Known rows, with every step that occurs
j-f-e-l: [10.4 1.2 8.0 6.9 1.8 -0.2 0.2 8.9 13.6 -35.3 7.1 -1.8 -3.3 -16.2 18.6 3.4 11.6 21.2 -4.9 12.7 -25.3 -7.3 -11.4 -9.5]
b-p-a-l-j: [11.0 10.5 -15.3 -38.5 13.6 32.6 -6.9 -0.3 -9.6 3.2 38.2 -18.8 17.1 18.0 20.5 2.2 0.3 3.1 16.8 -32.4 -39.8 15.1 -41.1 -12.2]
j-f: [-3.7 4.6 -2.2 6.0 -4.3 -9.4 0.3 -15.8 14.4 -12.4 -2.5 1.8 -1.5 -15.0 12.0 9.0 -10.1 10.8 -8.6 6.9 -14.6 -11.6 7.6 -1.9]
u-p: [0.5 -11.8 -3.7 -14.9 17.6 12.3 -5.7 17.8 3.3 9.9 6.6 -13.7 7.7 -0.6 8.3 9.3 11.8 -4.9 -2.7 -2.1 -2.9 2.7 5.3 -16.0]
u-p-b-l-j-f: [8.2 -12.9 -20.3 -4.1 39.1 34.6 -6.8 14.1 8.2 -22.8 26.8 -21.2 16.9 -0.6 38.7 8.4 0.8 0.6 -10.2 5.8 -20.5 0.1 -25.0 -28.8]
p-a-l: [2.8 2.8 9.0 -27.3 1.4 13.0 1.3 -7.7 -7.8 -13.1 16.2 -6.1 6.0 19.1 17.3 5.4 -8.8 -0.7 4.8 -9.7 -9.0 24.4 -11.9 3.9]
u-p-b-l: [5.1 -27.4 -13.0 -9.9 31.8 34.3 -9.1 25.3 -4.3 -14.7 20.8 -23.6 14.0 7.7 21.5 5.3 2.8 -6.3 -14.0 10.1 4.0 18.8 -1.6 -16.0]
p-a-l-j-f: [5.0 17.3 1.4 -21.9 7.9 13.1 3.4 -19.4 5.5 -22.1 21.0 -3.8 8.9 12.4 33.6 8.1 -11.5 5.8 8.8 -13.9 -32.3 5.8 -35.2 -7.6]
b-p-a-l: [4.9 1.8 -9.0 -37.6 3.3 23.9 -7.8 -4.5 -8.5 -1.1 31.3 -18.5 12.9 11.5 15.2 9.8 -6.9 7.8 6.1 -20.7 -30.7 21.1 -11.5 -2.9]
j-f-e: [-5.3 2.6 1.1 3.0 5.2 -7.8 -9.2 -1.7 11.1 -15.1 11.3 -2.8 -0.9 -12.1 14.5 12.1 11.0 9.1 -5.4 -1.4 -21.4 -11.1 -11.8 -4.8]
b-l-e-f: [-6.6 -13.6 -10.6 -4.1 13.5 7.3 14.4 28.1 -8.6 -27.7 25.4 -11.0 -0.4 0.5 20.1 2.8 9.6 15.4 -5.2 -0.6 -24.9 4.9 -18.8 -5.9]
u-p-b-l-e: [-2.6 -28.0 -15.0 -10.1 37.1 36.1 -13.0 48.1 -15.0 -27.3 18.9 -21.5 23.8 7.2 17.6 11.0 22.7 -5.4 -10.4 -4.3 0.0 13.9 -23.8 -21.0]
f-e-l-b: [10.2 -6.8 16.5 4.5 12.6 21.2 -6.8 23.8 2.1 -34.3 13.4 -2.2 6.1 -6.1 13.9 -1.7 31.0 -1.7 4.1 -3.6 -22.8 16.4 -21.1 1.0]
f-e-l: [14.7 -4.3 10.4 1.1 6.6 9.1 -0.1 25.1 -0.4 -23.1 9.7 -3.6 -1.9 -2.2 6.4 -5.5 20.6 9.6 2.3 6.2 -9.9 3.9 -18.1 -7.2]
b-p-a-l-r: [1.9 -12.0 -12.9 -36.0 11.4 26.1 1.8 -17.2 -21.3 6.1 24.5 -16.2 22.3 16.5 23.6 20.8 0.8 2.9 2.5 -20.9 -25.2 15.3 -28.4 -7.7]
u-p-b-l-j-f-e: [5.3 -14.9 -16.1 -7.3 47.4 35.5 -16.8 27.5 4.9 -25.2 40.0 -25.3 16.6 1.5 41.1 11.9 20.8 -1.2 -7.1 -2.8 -26.7 1.8 -44.2 -31.0]
f-e-l-r: [11.3 -16.0 6.4 4.1 14.5 10.7 9.5 12.3 -13.7 -14.7 3.0 -1.5 7.9 2.4 13.2 5.9 28.7 6.3 -0.2 5.9 -4.2 -2.2 -36.7 -11.6]
e-l: [16.7 -1.3 5.6 3.8 -3.1 7.6 9.1 12.4 2.9 -20.2 -4.4 1.2 -2.7 -4.1 3.8 -9.3 0.6 12.0 0.1 13.7 -3.3 2.8 1.2 -4.5]
e-f: [4.9 -3.6 -2.7 10.5 -2.6 -4.8 19.3 -1.2 10.7 -1.4 10.4 -1.7 -9.6 -11.5 12.6 -1.6 2.2 10.7 3.3 3.5 -10.2 5.0 -3.1 8.3]
f-e-l-a-p: [11.0 -21.1 18.1 -22.1 0.2 2.4 2.4 34.1 -3.5 -16.6 25.9 -23.1 23.8 1.6 10.4 -6.9 25.7 8.1 2.0 -12.1 -10.2 -3.0 -12.3 -10.7]
l-e: [-7.5 -0.2 -3.0 -0.9 4.7 1.6 -3.4 23.1 -11.1 -13.2 -2.7 1.3 9.7 0.4 -3.8 4.7 20.6 2.3 3.7 -14.2 -4.0 -5.1 -21.8 -4.3]
a-p-b-l-z: [-11.6 -35.3 0.4 0.3 13.3 13.7 -2.1 26.1 3.0 -23.8 34.9 -11.3 12.0 0.5 11.8 4.0 -13.6 5.4 -35.1 -4.3 -8.0 15.7 -8.6 -3.3]
f-e-l-z: [-4.9 -5.0 12.2 10.0 5.8 4.2 12.5 35.5 0.7 -29.4 18.2 5.6 -8.3 -6.2 0.9 -13.7 23.7 14.6 -11.2 -2.2 -14.3 1.9 -27.8 -2.4]
j-f-e-l-b-p-a: [4.2 5.6 12.4 -18.3 5.7 33.6 -9.5 4.7 18.2 -44.0 25.3 -6.9 17.5 -22.1 13.6 11.7 23.2 12.1 1.4 -20.0 -56.8 12.9 -23.1 -2.1]
p-b: [9.5 -5.8 -4.7 18.4 2.8 12.9 -1.8 0.5 1.0 -11.2 -1.8 1.5 9.2 -3.2 2.9 -1.7 2.0 -4.2 0.4 1.5 17.0 11.7 -12.5 10.0]
z-l: [25.7 -2.1 4.8 -2.2 -3.8 -0.3 11.9 4.7 -2.8 -5.8 10.9 0.8 0.6 4.5 11.0 0.6 -2.2 14.2 4.5 16.5 3.9 3.1 10.8 0.3]

Rows
[8.0 6.0 -11.9 -4.7 20.2 2.7 -11.2 0.0 -1.0 -14.8 34.2 -15.3 2.0 7.0 46.6 11.0 9.0 8.4 6.2 -11.2 -41.5 -3.0 -43.8 -16.7]	a-l-j-f-e
[-8.8 -26.2 4.0 -36.3 5.0 3.5 0.9 15.4 -11.5 -7.6 33.5 -29.7 23.3 16.0 14.7 -3.0 -7.1 2.7 -13.1 -7.0 -10.5 -2.7 11.9 -13.7]	b-l-a-p
[-4.5 -2.2 13.6 -33.5 14.6 23.8 -0.6 11.7 6.5 0.3 6.2 -7.2 14.5 5.2 -3.8 9.3 12.0 -9.3 3.0 -13.7 1.2 13.8 -6.2 -11.0]	u-p-a
[15.4 -20.2 11.5 3.2 -1.1 5.9 0.9 18.3 12.6 -39.9 20.9 -19.6 31.3 -15.5 25.4 -0.4 18.3 15.1 -4.6 -3.8 -8.2 -2.6 -17.8 -3.2]	j-f-e-l-a-p-b
[22.2 -23.7 8.8 -0.1 -6.1 14.1 10.3 20.6 1.8 -24.8 10.8 -17.2 32.2 -3.1 11.0 -12.3 7.2 5.9 0.2 -2.2 13.0 7.6 -6.2 1.9]	e-l-a-p-b
[20.1 5.1 4.5 1.1 17.0 18.0 0.6 29.1 -2.1 -17.3 17.0 -3.9 2.7 4.7 11.1 -13.0 26.7 4.6 14.0 -5.4 -19.4 -1.4 -48.5 -15.7]	f-e-l-j
[8.7 -3.3 -4.7 -0.2 10.0 22.3 -15.2 11.5 15.5 -34.9 26.1 -13.5 11.0 -27.3 24.5 11.1 23.7 16.5 -3.3 -8.9 -60.2 1.9 -11.5 -6.6]	j-f-e-l-b-p
[0.7 11.7 -4.7 2.8 15.5 1.0 -7.3 2.0 9.0 -10.8 18.3 -2.6 3.2 -5.2 19.5 5.4 17.2 5.0 7.0 -13.4 -29.4 -16.5 -42.4 -14.3]	l-j-f-e
[1.4 -13.1 -0.6 -31.6 22.4 22.4 11.5 31.3 -3.5 -18.5 30.0 -21.0 13.8 7.3 34.2 19.4 24.7 6.4 10.6 -22.0 -24.4 26.9 -32.0 -8.2]	u-p-a-l-e-f
[23.3 -14.4 1.2 0.9 3.1 1.8 21.7 -6.8 -15.8 1.2 4.5 3.1 10.4 8.6 18.5 11.7 5.6 10.7 1.5 17.4 9.7 -2.5 -7.2 -3.7]	z-l-r
[21.1 -4.3 12.0 2.5 2.0 11.4 5.6 3.8 -0.4 -18.1 13.8 1.8 8.3 0.2 17.7 4.9 7.7 2.8 5.5 6.9 -9.2 15.1 8.2 7.9]	z-l-b
[21.3 -19.1 13.4 -25.6 -10.6 -7.1 14.5 14.5 -5.4 0.3 27.2 -19.0 26.0 7.8 14.9 -2.0 3.1 13.3 3.6 -1.1 3.9 -3.8 15.7 -3.0]	z-l-a-p
[4.1 -15.8 -8.6 4.4 13.6 22.5 -4.0 7.7 -7.7 -23.7 14.3 -9.2 7.7 7.3 12.9 -3.9 -9.8 -1.0 -11.4 11.2 6.2 16.1 -7.4 -0.3]	p-b-l
[20.2 12.9 -1.5 9.9 3.8 7.5 11.6 0.4 15.5 -27.6 1.4 3.3 -0.2 -11.9 21.4 -6.1 -1.7 17.7 4.1 9.3 -27.5 -14.4 -21.4 -15.7]	e-l-j-f
[5.5 13.7 -14.5 -35.4 18.5 25.2 -15.9 -2.6 0.8 -11.8 49.7 -21.0 15.3 5.3 34.8 14.3 10.8 12.4 13.1 -33.8 -61.1 4.5 -53.8 -17.3]	b-p-a-l-j-f-e
[14.8 -6.3 -6.3 -3.5 5.1 30.3 -6.7 13.4 3.9 -19.6 15.0 -10.7 12.5 -15.2 9.5 -0.6 12.3 8.1 0.8 -6.4 -39.5 12.0 0.4 -1.5]	e-l-b-p
[-2.9 -3.2 8.7 12.4 -3.1 3.1 22.2 21.9 3.5 -26.4 5.5 10.6 -8.3 -8.9 -1.1 -16.2 2.8 17.0 -14.7 6.0 -7.2 0.4 -8.3 0.4]	e-l-z
[9.8 -16.7 -8.4 4.6 20.6 24.6 -7.1 18.1 5.2 -1.5 3.6 -12.4 15.9 -3.5 10.5 7.7 14.8 -9.7 -1.9 -0.9 14.4 14.3 -7.1 -6.1]	u-p-b
[5.1 -10.6 -14.4 0.8 6.6 -1.8 13.0 19.5 -9.5 -18.2 24.4 -13.2 0.7 2.6 36.6 9.7 13.2 15.5 6.5 -9.3 -26.1 13.4 -25.7 2.2]	a-l-e-f
[-6.5 4.2 5.2 -26.0 4.8 34.8 -10.9 -3.8 3.2 -8.5 18.9 -5.2 20.6 -5.1 -4.7 7.7 12.1 -7.2 6.7 -31.8 -32.6 20.8 -12.0 6.9]	l-b-p-a
[12.4 -23.8 2.2 5.2 2.6 7.7 -13.0 10.0 11.4 -3.7 7.9 -9.8 21.2 -6.4 4.9 13.1 -3.7 -3.8 -8.9 -7.4 6.2 14.5 -5.5 2.2]	a-p-b
[11.6 -18.0 14.4 -18.4 -9.2 1.4 12.1 20.0 0.2 -14.7 12.7 -18.1 22.4 -0.4 8.0 -10.4 4.8 11.0 -1.1 -3.1 -3.3 -3.5 6.7 -7.1]	e-l-a-p
[2.3 -19.0 -14.5 14.7 16.1 19.6 11.8 28.1 -8.2 -38.8 24.0 -10.3 8.0 -2.5 22.5 0.9 12.1 11.2 -4.2 0.9 -8.3 16.4 -31.8 3.6]	p-b-l-e-f
[10.8 -19.7 -10.0 -2.9 21.8 17.6 -13.4 5.1 15.1 -25.0 30.7 -18.5 21.6 -3.2 33.7 13.7 -18.7 6.5 -17.5 -1.4 -28.8 1.4 -21.7 -19.4]	a-p-b-l-j-f
[-2.6 -16.5 -12.0 3.8 18.2 24.0 -7.4 30.0 -18.8 -36.7 12.1 -8.3 17.4 8.0 9.3 2.2 10.1 0.0 -7.2 -2.0 2.0 12.0 -28.4 -4.4]	p-b-l-e
[-12.7 -7.5 -5.9 0.1 4.0 -1.8 9.3 9.1 -9.2 -10.7 24.8 -3.4 -7.8 8.7 22.7 -1.8 -5.2 9.1 -14.2 -6.1 -15.8 9.9 -10.0 2.4]	a-l-z
[24.4 -6.7 -6.6 -9.7 3.2 21.6 -3.7 7.0 -1.3 -5.5 28.6 -10.1 15.5 -6.5 16.6 8.3 9.3 10.9 5.9 -3.5 -32.0 12.2 10.6 2.4]	z-l-b-p
[-15.9 -10.8 7.4 -33.0 19.0 21.7 8.4 20.5 -2.8 -10.3 31.3 -10.5 6.0 13.9 19.8 7.8 6.9 -0.7 -11.6 -19.3 -13.4 23.8 -16.5 -8.2]	u-p-a-l-z
[5.7 -21.5 3.8 -4.0 -3.6 5.7 0.1 9.3 -1.5 -4.0 13.8 -18.4 33.8 0.7 6.5 -3.9 7.0 -5.3 0.1 -16.2 16.6 4.1 -7.3 6.1]	l-a-p-b
[12.6 -8.7 -2.7 -5.9 13.6 31.8 -15.9 27.5 1.3 -22.3 27.7 -14.8 12.9 -13.1 12.5 2.5 32.4 6.5 4.7 -15.2 -45.6 13.3 -19.0 -4.1]	f-e-l-b-p
[7.6 0.1 15.1 -25.1 10.9 42.9 -11.1 20.5 3.6 -31.6 27.7 -8.8 20.2 -7.2 2.1 2.5 32.3 1.9 9.1 -26.2 -41.8 24.9 -30.4 0.1]	f-e-l-b-p-a
[-11.6 -7.4 -2.8 -23.5 3.9 9.1 11.7 5.9 -22.5 -14.0 22.4 -18.9 11.1 19.0 11.4 -17.8 -0.5 1.3 -3.0 1.2 -1.1 -5.7 3.3 -6.8]	b-l-a
